Known rows, with every way that one mark hangs from another
Y{B}: [ 2.28  0.59 -3.54  2.07 -3.18 -0.35 -2.24 -0.73 -0.14  1.79  2.22  0.30
  1.04 -0.36 -3.34 -0.53  0.54 -0.41  2.33]
Y{B U W{A J}}: [ 2.49 -3.67 -1.58  2.38 -1.97  2.46 -1.07 -2.13  2.25  0.93  2.49 -2.91
  1.10  0.21 -1.35  0.49  1.07  1.82  0.55]
J{W{A Y{U}}}: [ 2.83 -6.49 -0.41  1.59  1.20 -0.69 -2.30 -2.13  1.23 -0.16  3.40 -0.43
  0.02  0.35 -0.37 -0.88  2.33  0.80  3.56]
W{Y}: [ 3.10 -2.63 -1.95  2.04 -0.45 -1.01 -3.05 -2.40  0.62  1.11  2.29  0.85
  0.45 -1.24 -2.38 -0.31  0.64  1.60  1.98]
Y{B{E} U W{J}}: [ 2.31 -2.75 -1.56  1.31 -1.91  2.20 -1.05 -1.80  2.34  1.88  1.23 -2.33
  1.55 -1.60 -2.00  0.33  1.27  1.16 -0.13]
E{B{M Y{U W}}}: [ 1.76 -3.32  2.23  2.30 -2.88  2.38 -1.86 -6.52  3.14 -0.71  3.85  0.42
 -0.19 -1.86  1.76  1.01  2.61  1.12 -0.97]
W{A J Y}: [ 2.94 -4.92 -2.40  2.59  1.51 -0.44 -1.92 -3.64  2.38  0.75  0.92 -1.67
  1.13 -0.62  0.05  1.19  0.55  2.77  2.02]
A{W Y{B U}}: [ 3.22 -4.33 -0.81  0.40 -3.61  2.45 -2.53  2.31  0.23  0.01  3.87 -1.04
  1.31 -0.39 -2.18 -1.40  0.76  2.98  1.50]
W{A J Y{B{E}}}: [ 2.74 -5.10 -3.15  0.38  2.49 -0.65 -0.67 -1.26  1.89  1.17  0.18 -3.11
  2.84 -2.07  1.01 -0.29  1.42  1.38  2.23]
Y{B U}: [ 2.50 -0.61 -2.08  1.29 -4.04  0.63 -2.34 -0.10  0.32  1.01  4.50  0.33
  0.01  0.87 -4.69 -1.36  0.64 -0.22  1.71]
A{Y}: [ 3.54 -2.23 -1.42  2.13 -1.98  0.26 -3.22 -0.79  0.21  0.62  2.06  0.98
  0.89 -1.20 -2.11  0.16  0.29  2.78  1.48]
J{W{Y}}: [ 2.61 -2.95 -2.68  2.43  0.19 -1.51 -2.99 -2.82  0.49  1.82  1.03  0.63
  0.69 -0.78 -0.85 -0.05  1.79  0.30  4.02]
J{W{A Y{B}}}: [ 2.51 -4.09 -3.48  1.21  1.05 -1.50 -1.72 -0.62 -0.19  1.38  1.58 -1.33
  1.91 -0.30  0.74 -1.41  2.45 -0.32  4.97]
Y{B{M} U W{J}}: [ 2.03 -2.97 -0.38  1.35 -2.05  2.47 -1.81 -2.38  2.78  2.03  1.85 -1.63
  0.85 -1.09 -0.29 -0.11  1.80  1.15  0.46]
Y{B{M}}: [ 1.96 -0.80 -1.51  0.95 -1.50 -0.66 -2.34 -1.06  0.67  1.82  1.88  0.67
  1.28 -1.72 -0.39 -1.06  1.72 -0.85  2.43]
B{M}: [ 2.17 -1.94  0.13  2.19 -0.40 -0.65 -2.96 -3.14  1.48  1.17  1.44  1.67
  0.50 -2.30 -0.05  0.14  1.42  0.21  1.66]
Y{U W}: [ 2.76 -2.50  0.37  2.94 -3.05  1.79 -2.73 -3.05  1.31  0.66  3.49  0.51
 -0.44 -0.85 -3.54  0.17  0.80  1.78 -0.29]
B{E Y}: [ 1.90 -0.29 -2.50  2.95 -1.88 -0.12 -1.80 -2.64  1.01  0.07  1.14  0.77
  0.68 -1.64 -2.69  1.48  0.75  0.61  0.76]
J{W{A{Y{B U}}}}: [ 3.30 -4.90 -1.63  0.60 -1.27  0.72 -1.91  1.59 -0.08  0.01  3.54 -1.10
  1.27  0.95 -0.38 -1.64  2.23  0.95  3.92]
J{W{A Y}}: [ 2.65 -5.28 -1.95  2.38  1.98 -1.74 -2.28 -2.83  0.71  0.66  1.13 -0.41
  1.11 -0.92  0.96 -0.12  2.16  0.64  4.23]
Y{B{E M} W{A}}: [ 1.95 -5.10  1.00  0.32  2.44  0.00 -0.64 -1.76  1.35  0.85  0.25 -1.55
  2.97 -4.82  3.58 -1.18  3.19  0.18  0.82]
W{Y{U}}: [ 3.31 -4.05 -0.47  1.32 -1.27  0.04 -2.98 -1.80  1.11  0.38  4.40  0.70
 -0.64  0.05 -3.76 -1.08  0.81  1.73  1.37]
A{Y{B{E}}}: [ 3.36 -2.42 -2.30 -0.08 -0.98  0.03 -1.88  1.47 -0.27  1.04  1.36 -0.32
  2.55 -2.54 -1.29 -1.24  1.23  1.37  1.66]
J{W}: [ 2.00 -0.82 -2.66  3.52 -1.67 -1.13 -2.84 -3.10  0.52  1.85  0.60  1.18
  0.50 -0.56 -1.62  1.01  1.40 -0.46  3.66]

Rows
[ 2.52 -4.39 -0.74 -1.29  2.38 -1.51 -1.68 -0.41  0.89  1.57  1.12 -0.27
  2.31 -3.79  1.44 -2.44  2.72 -0.28  2.23]
W{Y{B{E M}}}
[ 3.63 -4.40 -0.41  2.51 -2.45  3.34 -2.63 -2.21  2.41  0.89  2.18 -1.22
  0.41 -0.54 -1.91  1.21  0.36  4.77 -0.48]
A{Y{U W{J}}}
[ 3.52 -3.04 -1.85  3.21 -1.80  2.40 -2.61 -2.80  1.87  1.71 -0.10 -1.15
  1.50 -1.79 -0.63  1.92  0.16  4.58  0.15]
A{Y{W{J}}}
[ 3.45 -6.00 -0.10  1.71 -0.20  0.61 -2.41 -0.59  0.85 -0.63  3.22 -0.19
  0.43  0.38 -0.05 -0.31  1.96  2.01  3.16]
J{W{A{Y{U}}}}
[ 1.93 -1.03 -1.63  3.38 -1.86  1.13 -1.65 -3.59  1.17  0.45  0.54  0.07
  0.98 -2.74 -1.69  1.62  1.22  1.70 -0.53]
B{E Y{W}}
[ 1.78 -2.81 -1.70  4.70 -2.03  2.18 -0.67 -8.06  3.61 -0.35  0.75 -2.28
  1.30 -1.29  2.58  3.97  1.23  2.58 -0.37]
E{B{Y{W{A J}}}}
[ 1.91 -1.99 -2.72  5.04 -1.76  2.17 -1.24 -4.97  2.72  0.19  0.18 -1.97
  0.81 -0.47 -0.38  3.39  0.48  3.14  0.15]
B{Y{W{A J}}}
[ 1.86 -3.81  1.87  1.63 -0.68  1.85 -1.67 -3.26  2.53 -0.43  2.26  0.26
  0.12 -2.86 -0.03  0.33  2.53  1.29 -0.90]
B{E M Y{U W}}
[ 1.45 -1.76 -0.44  1.91  0.06 -0.28 -1.82 -3.04  1.82 -0.02  0.65  1.13
  0.86 -2.98  0.40  0.96  1.91  0.27  0.89]
B{E M Y}
[ 2.54 -2.64 -0.76  3.58 -2.92  2.44 -2.31 -4.22  2.88  1.45  1.94 -0.98
 -0.15 -0.30 -2.96  1.82  0.33  2.60 -0.37]
Y{U W{J}}
[ 2.58 -4.51 -0.22  0.12 -0.92  1.18 -2.50  1.48  0.57  0.77  1.19 -0.64
  2.73 -2.99  2.18 -1.18  1.82  2.25  2.27]
A{W Y{B{M}}}
[ 2.25 -3.51 -3.86  1.69 -1.23  0.83 -1.88 -1.02  1.71  2.02  0.36 -2.64
  2.24 -1.20 -0.48  0.51  0.58  2.43  2.52]
A{W{J Y{B}}}
[ 1.76 -1.79  0.23  2.25 -2.76  1.09 -2.58 -2.70  2.00 -0.59  4.07  1.52
 -1.11  0.25 -2.08  0.30  1.32  0.72  0.83]
B{M Y{U}}
[ 1.73 -3.12  1.05  1.13 -0.71  0.64 -1.84 -2.48  2.33 -0.83  2.91  1.02
 -0.23 -1.69 -0.80  0.14  2.01  0.46  0.34]
B{E M Y{U}}
[ 1.55 -1.30 -0.07  2.58 -2.10  0.11 -2.01 -6.31  2.45 -0.33  2.30  1.31
  0.41 -1.91  2.16  1.64  1.99  0.08  0.95]
E{B{M Y}}
[ 2.57 -5.35 -0.68 -0.28  2.16 -1.15 -1.85 -0.64  0.85  0.67  2.35 -0.87
  1.87 -2.02  2.13 -2.30  2.45  0.37  2.92]
W{A Y{B{M}}}
[ 2.15 -5.63 -1.48  0.14  2.90 -1.71 -1.63 -0.97  0.56  1.26  1.15 -0.96
  2.07 -1.64  3.69 -1.98  3.62 -0.74  5.05]
J{W{A Y{B{M}}}}
[ 2.15 -4.20  1.60 -0.37 -0.22  1.26 -1.36 -1.01  1.60  1.17  2.32 -0.64
  1.50 -3.54  0.44 -1.90  2.92 -0.01  0.02]
Y{B{E M} U W}
[ 2.35 -4.61 -2.28  2.80 -0.19  0.70 -2.50 -3.16  2.53  1.41 -0.07 -1.74
  1.53 -1.63 -0.15  1.70  0.25  3.50  1.78]
A{W{J Y}}
[ 2.09 -1.66 -1.01  2.24 -2.53  0.86 -1.82 -2.16  1.53 -0.74  3.28  0.78
 -0.43 -0.35 -3.91  0.75  0.89  0.95  0.22]
B{E Y{U}}
[ 2.26 -2.94  0.79  0.64 -2.13  1.73 -2.08 -1.24  1.25  1.37  3.45 -0.12
  0.53 -1.57 -0.81 -1.69  2.19  0.33  0.56]
Y{B{M} U W}
[ 3.03 -5.67  0.01 -0.69 -1.64  1.89 -1.76  2.54  0.59 -0.21  2.72 -1.53
  2.33 -2.27 -1.01 -1.55  1.46  2.56  1.02]
A{W Y{B{E} U}}
[ 2.91 -4.13 -1.87  2.93 -1.75  1.87 -2.80 -1.64  2.08  0.85 -0.22 -1.60
  1.98 -1.71 -0.02  2.29 -0.09  4.68  1.28]
A{W{J} Y}
[ 1.71 -2.61  1.38  1.85 -2.89  1.11 -2.03 -5.66  2.97 -1.14  4.53  1.27
 -0.61 -0.62  0.85  0.88  2.14  0.26  0.31]
E{B{M Y{U}}}
[ 2.06 -1.92 -0.93  4.02 -4.64  3.48 -1.42 -7.39  3.87 -0.12  2.81 -1.34
 -0.24  0.00 -0.56  3.26  0.87  2.50 -1.16]
E{B{Y{U W{J}}}}
[ 2.62 -4.79 -0.04  3.50 -1.04  2.27 -1.72 -4.28  3.10  0.25  2.10 -1.98
  0.30 -0.41 -1.17  1.73  0.70  3.01 -0.22]
Y{U W{A J}}
[ 2.65 -5.72  0.78 -1.96  1.62 -0.44 -1.69  0.22  1.46  0.81  3.32 -0.31
  1.27 -2.50  0.26 -3.08  2.92  0.00  1.72]
W{Y{B{E M} U}}
[ 1.95 -0.64 -1.24  4.12 -4.01  1.57 -1.77 -6.86  1.80  0.06  2.11  0.25
  0.64 -1.76  0.13  2.43  1.32  1.41 -0.45]
E{B{Y{W}}}
[ 2.48 -2.01 -1.26  0.29 -2.06  0.14 -1.59  0.13  0.60  0.76  3.34 -0.09
  0.89 -1.08 -3.49 -1.40  1.31 -0.61  1.22]
Y{B{E} U}
